What can hang from each mark
z_278: z_201
z_905: z_278 z_502 z_942
z_155: z_905
z_942: z_665 z_905
z_301: z_669
z_502: z_722
z_244: z_28
z_28: z_722
z_669: z_59 z_905
z_722: z_155 z_502
z_246: z_59

Every row comes from one small tree of marks. The marks that hang from a mark follow it in brackets, in the order of their numbers. Every link used is in the known rows. Which tree was each row made from?
In the rows, 100 means zero.
Known rows
z_722[z_155]: [80,107,144,96,112,105,91,101,105,82,103,98,103,114,76,100,121,100,96,88,91,100,98,73,105]
z_278[z_201]: [89,108,160,101,115,114,90,97,103,90,95,94,107,105,88,105,130,104,94,114,101,91,81,75,108]
z_722[z_155[z_905] z_502]: [82,117,129,110,100,95,87,109,104,76,100,95,101,115,92,101,122,100,95,77,88,106,91,70,115]
z_301[z_669[z_59 z_905[z_278]]]: [90,116,128,119,114,119,87,91,98,86,108,110,102,115,91,108,130,123,86,112,99,94,79,84,89]
z_244[z_28[z_722[z_155[z_905]]]]: [84,108,121,114,110,114,90,103,99,89,103,80,103,120,77,87,134,116,105,90,84,116,98,70,104]
z_155[z_905[z_502]]: [75,106,149,108,110,110,84,91,100,95,88,83,105,109,86,102,121,99,86,100,86,111,85,82,101]
z_155[z_905[z_942]]: [93,114,147,104,114,115,83,94,104,92,91,94,101,111,94,91,137,95,88,108,80,118,76,77,108]
z_669[z_59 z_905[z_502 z_942[z_665]]]: [81,119,141,121,107,145,63,92,89,93,87,89,105,109,94,105,129,103,74,121,107,124,78,79,109]
z_905[z_502[z_722] z_942[z_665]]: [78,117,159,96,128,122,66,87,97,103,82,88,100,103,100,100,124,91,90,112,95,106,72,82,111]
z_301[z_669[z_905[z_502 z_942]]]: [83,116,143,110,116,124,74,87,96,95,81,90,100,110,112,101,117,106,74,95,95,116,87,95,93]
z_905[z_278[z_201] z_942[z_665]]: [105,113,148,96,129,115,70,106,100,93,94,104,97,98,104,96,149,95,85,124,99,107,63,78,112]
z_722[z_155[z_905[z_278]] z_502]: [88,113,119,110,108,81,87,110,107,74,104,108,96,108,96,93,129,100,98,79,85,103,88,71,113]
z_301[z_669[z_59 z_905[z_502 z_942]]]: [78,123,140,128,104,132,76,87,91,89,86,89,104,114,102,101,122,115,73,105,106,115,83,91,101]
z_28[z_722]: [86,106,149,98,113,126,90,100,107,101,97,87,111,117,77,101,130,103,106,108,88,101,90,70,102]
z_905[z_278[z_201]]: [96,106,150,102,122,100,90,97,107,88,100,106,102,98,91,100,139,105,96,116,96,89,76,77,108]
z_722[z_155[z_905[z_502]]]: [76,107,138,112,109,96,82,100,99,82,93,85,103,108,86,94,114,101,84,83,88,117,94,80,105]
z_722[z_155[z_905]]: [85,109,137,107,111,99,88,103,104,80,103,94,101,114,82,94,124,103,91,88,83,110,91,73,103]
z_502[z_722[z_155[z_905[z_278]]]]: [87,110,132,110,129,79,86,94,107,81,106,109,95,97,90,85,127,108,104,95,77,99,78,74,105]
z_244[z_28[z_722[z_155 z_502]]]: [76,114,118,110,100,116,93,106,101,86,100,84,103,122,82,96,131,113,113,76,97,100,107,67,119]
z_669[z_905[z_278 z_942]]: [99,113,135,105,123,118,79,88,108,88,94,115,98,100,102,93,139,100,90,114,85,113,81,80,102]
z_246[z_59]: [79,102,157,104,104,116,99,90,98,99,109,98,103,123,72,101,127,97,101,112,83,91,92,77,117]
z_942[z_665 z_905[z_278 z_502[z_722]]]: [81,111,153,89,141,105,64,84,104,101,87,97,108,102,104,106,130,104,94,111,83,84,78,86,98]
z_28[z_722[z_155 z_502]]: [81,115,130,106,100,110,88,116,105,83,100,89,106,117,86,98,122,103,109,77,94,102,101,63,116]
z_301[z_669[z_59 z_905[z_502[z_722]]]]: [69,120,144,127,114,123,81,78,92,91,92,90,105,110,98,109,109,125,89,109,104,89,80,86,94]

Write each row's tree
[82,112,139,116,109,98,77,100,101,81,85,87,100,103,96,82,122,96,80,84,88,129,90,84,112]	z_722[z_155[z_905[z_502 z_942]]]
[82,119,138,120,106,131,88,89,93,89,104,98,104,123,89,113,122,121,84,111,102,97,83,80,91]	z_301[z_669[z_59 z_905]]
[74,104,123,118,108,112,86,101,95,90,93,71,104,112,81,85,124,116,98,82,88,122,103,78,107]	z_244[z_28[z_722[z_155[z_905[z_502]]]]]
[89,104,135,121,116,79,81,107,100,76,94,94,100,88,99,86,124,108,84,92,96,111,83,82,111]	z_722[z_155[z_905[z_278[z_201] z_502]]]
[76,109,144,102,133,80,76,86,108,83,90,102,107,96,101,90,121,111,97,87,81,84,95,85,103]	z_942[z_905[z_278 z_502[z_722[z_155]]]]
[90,121,121,118,100,105,79,119,104,81,93,87,100,113,102,82,133,101,102,80,84,126,88,67,121]	z_28[z_722[z_155[z_905[z_942]] z_502]]
[86,107,147,101,119,107,79,90,107,93,86,100,101,98,94,86,133,92,88,101,89,112,84,86,112]	z_905[z_278 z_502 z_942]
[76,105,152,102,128,97,84,79,105,95,92,101,102,94,89,96,122,103,102,105,88,87,81,81,106]	z_905[z_278 z_502[z_722]]
[70,113,154,100,127,92,78,84,105,86,86,89,110,105,98,96,113,110,94,85,84,85,99,82,104]	z_942[z_905[z_502[z_722[z_155]]]]
[76,113,129,104,102,129,94,98,101,97,95,83,106,124,83,103,137,111,113,93,96,94,98,68,115]	z_244[z_28[z_722[z_502]]]
[90,124,126,105,108,108,68,118,99,80,95,94,95,116,105,97,133,90,86,85,91,124,78,72,119]	z_722[z_155[z_905[z_942[z_665]]] z_502]
[94,111,138,103,126,111,63,101,98,97,87,94,97,101,103,91,139,90,78,108,86,128,67,85,108]	z_155[z_905[z_278 z_502 z_942[z_665]]]
[83,111,160,104,136,88,77,82,105,91,83,98,110,87,112,97,129,115,96,114,88,77,77,86,106]	z_942[z_905[z_278[z_201] z_502[z_722]]]
[110,116,142,106,128,108,68,107,99,92,94,103,96,97,109,91,151,98,82,125,90,119,56,80,112]	z_155[z_905[z_278[z_201] z_942[z_665]]]
[67,108,152,105,120,95,84,89,101,85,92,90,103,101,85,96,107,103,100,87,95,93,95,78,110]	z_905[z_502[z_722[z_155]]]
[82,112,146,111,112,127,76,85,102,92,79,91,103,104,102,97,122,98,80,106,94,120,89,85,105]	z_669[z_905[z_502 z_942]]
[98,109,154,97,128,96,83,95,110,88,93,104,111,101,103,101,144,112,92,114,86,82,80,82,102]	z_942[z_905[z_278[z_201]]]
[72,114,150,108,120,98,77,89,102,85,84,94,99,97,95,82,113,98,95,88,92,106,91,80,118]	z_905[z_502[z_722[z_155]] z_942]
[101,112,152,88,134,109,70,102,105,94,96,101,109,106,106,109,147,108,85,121,91,88,72,79,100]	z_942[z_665 z_905[z_278[z_201]]]
[78,111,158,87,123,124,67,92,101,102,86,81,114,119,96,115,127,99,80,104,90,97,88,85,97]	z_942[z_665 z_905[z_502]]
[93,104,127,108,119,85,86,103,106,78,107,107,96,104,86,89,130,104,93,90,81,109,86,75,102]	z_722[z_155[z_905[z_278]]]
[88,108,129,116,117,86,75,103,104,77,90,98,95,94,101,75,129,96,83,85,84,127,84,85,113]	z_722[z_155[z_905[z_278 z_502 z_942]]]
